Each row comes from the steps of one path. Every step used is in the known rows, and no mark comes twice. Write the path behind each row, first mark first.
Known rows:
dugepe-fidu-vanok: [ 0.64 -1.53  0.46  0.14 -1.66 -1.54 -1.20  2.03 -0.61 -0.10 -1.51 -3.30
 -0.48  1.96  0.48 -0.63 -1.71  0.56  2.05 -0.51]
vovo-dugepe-fidu-vanok-seref: [ 0.50 -1.29  0.31  1.53 -2.43 -0.69 -1.54  0.63 -4.03  0.70 -1.08 -0.28
 -1.36  0.87  1.07  0.56 -0.68  1.30 -0.28 -4.23]
dugepe-laro-luvag: [-0.97 -4.31  0.35 -2.63  1.26  0.39 -1.48 -0.74  1.53 -0.18  2.17 -1.15
  1.67  1.29 -0.38 -0.71  0.09 -0.73 -1.76  5.68]
fidu-vanok: [ 3.32 -1.57  1.03  0.16  0.57 -1.77 -0.71  0.91 -0.18 -0.76 -0.59 -2.68
 -0.61  0.81  0.22 -0.64 -0.40  0.67  1.75  1.14]
vanok-vovo: [ 5.50 -4.11 -0.36 -1.68  1.31 -0.75 -1.46 -0.99  0.92 -0.25 -1.10 -2.29
  0.13  2.67 -1.07 -0.10  1.81  1.40  4.87 -1.01]
luvag-laro-dugepe-nodun-vanok-seref: [ 4.33  7.14  0.84  2.80 -1.26 -0.29  1.28  2.53 -2.34  0.77  0.01  2.51
 -0.72 -2.30  0.76  1.70  1.44  2.15 -3.61 -3.10]
laro-dugepe-nodun-vanok: [ 0.68  2.25 -0.33  1.37 -1.18  0.49  1.37  2.24 -0.18  0.07  0.36  2.50
 -0.14 -1.28  0.57  0.39  0.31 -1.04 -1.15  1.79]
vovo-dugepe: [-1.73 -6.21  0.74 -0.73  0.13  0.03 -2.02 -2.85 -0.34  0.53  0.56 -0.18
  0.36  1.26 -0.09 -0.06  0.82  1.78  0.62  2.79]
luvag-laro: [ 1.75 -1.45  2.07 -0.87  1.06 -1.75 -1.67 -0.96  1.05  0.54 -0.15 -3.04
  0.61  1.23 -0.59  0.16  0.87  4.38  0.52  1.28]
vanok-laro-dugepe-nodun: [-2.42  1.23 -0.33 -1.75  0.58  1.31  0.03 -1.06  1.71  0.25  0.66  2.45
  0.64 -0.76 -0.04 -1.35  0.13 -2.42 -3.03  1.72]
luvag-laro-dugepe-fidu-vanok-vovo: [ 1.42  2.20  0.24 -0.36 -0.83 -0.66 -0.05 -2.36  0.41  0.46 -1.70 -1.00
 -0.46  2.51 -1.05 -0.69 -0.42  1.42  5.43 -7.22]
nodun-vanok-vovo-dugepe: [ 0.77 -2.14 -1.35  0.90  1.03  0.42  0.38 -2.30 -0.95  0.16 -0.21  1.32
 -0.33  0.02 -0.07  1.13  1.59  1.14  3.35 -2.54]
luvag-laro-dugepe-nodun-vanok-vovo: [ 2.55  5.40 -0.16  0.62  0.55  0.70  2.23 -1.13  0.35  0.30 -0.28  2.54
 -0.09 -1.25 -0.96  1.03  1.48  1.29  1.33 -3.98]
laro-luvag: [ 2.30 -5.33  0.76 -1.23 -0.41 -1.16 -1.84 -0.28  1.52 -0.33  1.35 -3.08
  0.86  2.35 -0.03 -0.14  0.48  0.03 -0.37  4.89]
fidu-dugepe: [ 0.20 -3.11  1.14 -0.23  0.38 -1.15 -0.02  1.01 -0.59 -0.27 -0.03 -1.85
 -0.77  0.10 -1.32 -1.04  0.34  0.20  4.17  2.49]
vovo-dugepe-fidu-vanok: [-3.49 -3.26  0.38  0.08 -1.75 -0.13 -1.22 -1.22 -1.65  0.42 -0.53 -0.71
 -0.46  1.17  0.38 -0.35 -1.73  0.75  1.30 -0.94]
vanok-dugepe: [ 3.67 -1.80  0.55 -0.04 -1.04 -0.63 -0.79  1.59  0.72 -0.29 -0.95 -1.00
 -0.37  1.16 -0.81  0.79  1.22  1.80  2.09  1.30]
dugepe-fidu: [-0.11 -4.46  0.15 -0.85 -1.74 -1.00 -2.58  1.72  0.24  0.60 -1.08 -3.34
  0.55  3.15  0.26 -0.34 -0.51  1.74  1.72  1.74]
luvag-laro-dugepe-fidu-vanok: [-1.38  1.78  1.44  0.37 -1.90 -1.20 -0.52 -0.69  0.21  0.70 -0.90 -1.39
 -0.19  1.70  0.01 -0.85 -1.50  1.80  2.10 -2.86]

Which path is each row?
[-2.56 -1.59 -1.61 -0.34  2.93  1.93  0.69 -2.83 -1.05  0.38  0.56  3.13
  0.59 -0.83 -0.54  0.47  1.14  0.28  1.63 -1.81] | nodun-vanok-vovo-dugepe-laro
[ 4.90  1.78 -1.07  0.44  0.97  0.38  1.56  1.55 -0.53 -0.56 -0.90  0.73
 -0.33 -0.98 -0.65  1.17  1.33  0.06  1.33 -1.84] | dugepe-nodun-vanok-vovo
[-1.36  4.64 -0.90  0.56  1.58  0.59  1.43  2.33  0.39 -0.16  0.17  1.35
  0.37 -3.05  0.94  0.27 -0.28 -1.50 -4.80  1.00] | dugepe-nodun-vanok-laro
[ 4.73  1.03  0.90  1.02 -0.83 -0.97  0.56  1.77 -0.07 -1.04 -1.12 -1.03
 -1.35  0.02 -0.54  0.36 -0.08  0.67  2.43 -0.99] | fidu-vanok-dugepe
[ 3.53  2.08 -0.31  2.43 -1.18 -0.70  0.93  3.71 -0.02 -0.46 -0.87  0.00
 -0.70 -0.75  0.33  1.68  0.87  1.52  1.20 -0.11] | nodun-vanok-dugepe
[-1.35  2.35 -1.03  1.08  1.78 -0.76  0.25  1.65  0.99 -0.05  0.09 -0.61
  0.44 -1.19  1.49 -0.27  0.08 -0.42 -2.30  0.59] | nodun-vanok-laro
[-2.08 -0.74  1.13 -0.59 -2.19 -0.81 -1.87 -1.12  1.01  1.45 -0.59 -1.62
  0.76  2.86 -0.17 -0.55 -0.19  2.83  1.70 -0.77] | luvag-laro-dugepe-fidu
[-2.86  0.63 -0.51 -0.81 -0.68 -0.55 -0.59 -0.08  1.25 -0.32  0.51 -2.54
  0.50  1.06  0.97 -1.33 -2.53 -3.02 -2.68 -0.37] | dugepe-fidu-vanok-laro-luvag
[ 4.48  3.28  1.14  0.35 -1.17  0.31  1.59  2.51 -0.75 -1.19 -1.07  0.92
 -1.44 -1.85 -1.13  0.93 -0.42 -0.34 -0.31 -0.61] | fidu-vanok-dugepe-nodun
[-5.19 -6.29  0.31 -2.57  1.07  1.69 -1.50 -4.19  0.35  0.43  3.04  1.20
  1.63  0.57 -0.51 -0.50  0.13 -0.81 -2.89  5.43] | vovo-dugepe-laro-luvag
[-5.29  3.11 -1.98  1.39 -1.35  0.08  0.08  1.34  1.02  0.90 -0.37  0.94
  0.63  0.50  1.80 -0.92 -1.16 -1.90 -0.60 -1.44] | nodun-vanok-laro-dugepe-fidu
[-2.99  3.05 -1.39  1.39  0.67 -0.07  0.71  0.36  1.45  0.29  0.48  1.61
  0.44 -0.85  1.62 -0.84  0.16 -1.94 -0.86  0.04] | nodun-vanok-laro-dugepe
[-1.46 -3.85 -0.17 -0.71 -2.97 -0.48 -2.14  0.48  0.63  0.94 -0.73 -1.18
  0.57  3.64  0.22 -1.06 -0.28  0.25  2.86  1.24] | laro-dugepe-fidu
[ 1.57 -1.12  0.10 -1.08  1.07  1.39  1.15 -3.67 -1.58 -0.55 -0.35  2.09
 -1.08 -1.23 -1.46  0.22  0.28 -0.64  1.52 -3.09] | fidu-vanok-vovo-dugepe-nodun
[ 2.17  1.59 -0.02  1.08 -0.13 -0.14  0.96  3.65 -0.71 -0.29 -0.15  0.21
 -0.03 -1.72  0.56  1.02  0.15  0.33 -2.07  2.42] | dugepe-nodun-vanok
[ 1.61 -3.23 -0.07 -0.62  1.42  0.23 -0.04 -4.34 -0.99 -0.45 -0.49  0.35
 -0.96  0.65 -0.95 -0.16  0.70  0.54  4.42 -3.62] | fidu-vanok-vovo-dugepe
[-0.48  1.67  0.20 -0.45  2.25 -0.98 -0.27 -0.18  1.01 -0.61 -0.35 -1.74
 -0.17 -0.59  0.60 -1.51 -0.92 -1.12 -1.12 -0.55] | fidu-vanok-laro
[-6.91 -1.17 -0.46 -0.62 -0.91  0.71 -0.55 -3.28  0.26  0.12  1.33 -0.03
  0.39  0.12  0.92 -0.92 -2.48 -2.94 -3.61 -0.82] | vovo-dugepe-fidu-vanok-laro-luvag
[ 1.13  1.11  0.61 -0.71  0.21  0.63  1.05  0.36  0.59 -1.17  1.26  0.45
 -0.10 -0.48 -1.01  0.00 -0.83 -1.85 -1.02  1.53] | fidu-vanok-dugepe-laro-luvag
[ 1.07 -3.91 -0.24 -2.10  0.97  1.89 -0.14 -3.77 -0.71  0.13  0.04  2.06
 -0.03  0.11 -1.68  0.67  1.51  0.39  1.37 -0.96] | vanok-vovo-dugepe-nodun
[-5.50  2.02 -0.87  0.35  0.49  2.21  1.79 -1.80  0.12  0.03  2.72  3.44
  0.74 -3.62  0.94  0.76 -0.61 -3.16 -7.66  2.37] | vovo-dugepe-nodun-vanok-laro-luvag
[-1.54  4.05 -0.83  0.11  0.78  0.79  1.63  1.47  1.17 -0.54  1.85  0.95
  0.79 -2.66  1.00  0.37 -0.67 -3.31 -6.78  2.96] | dugepe-nodun-vanok-laro-luvag
[ 0.07  2.98 -0.66  1.23  0.69  0.72  1.29  3.14 -0.13 -0.24 -0.03  1.73
  0.08 -1.47 -0.19  1.18  0.50  0.68 -0.26  0.89] | nodun-vanok-dugepe-laro
[-3.29  6.05 -0.36  1.30  1.55  0.86  3.45  2.83 -1.02 -0.44  0.56  2.07
 -0.73 -4.84 -0.24 -0.48 -0.69 -3.01 -2.09  0.22] | fidu-dugepe-nodun-vanok-laro
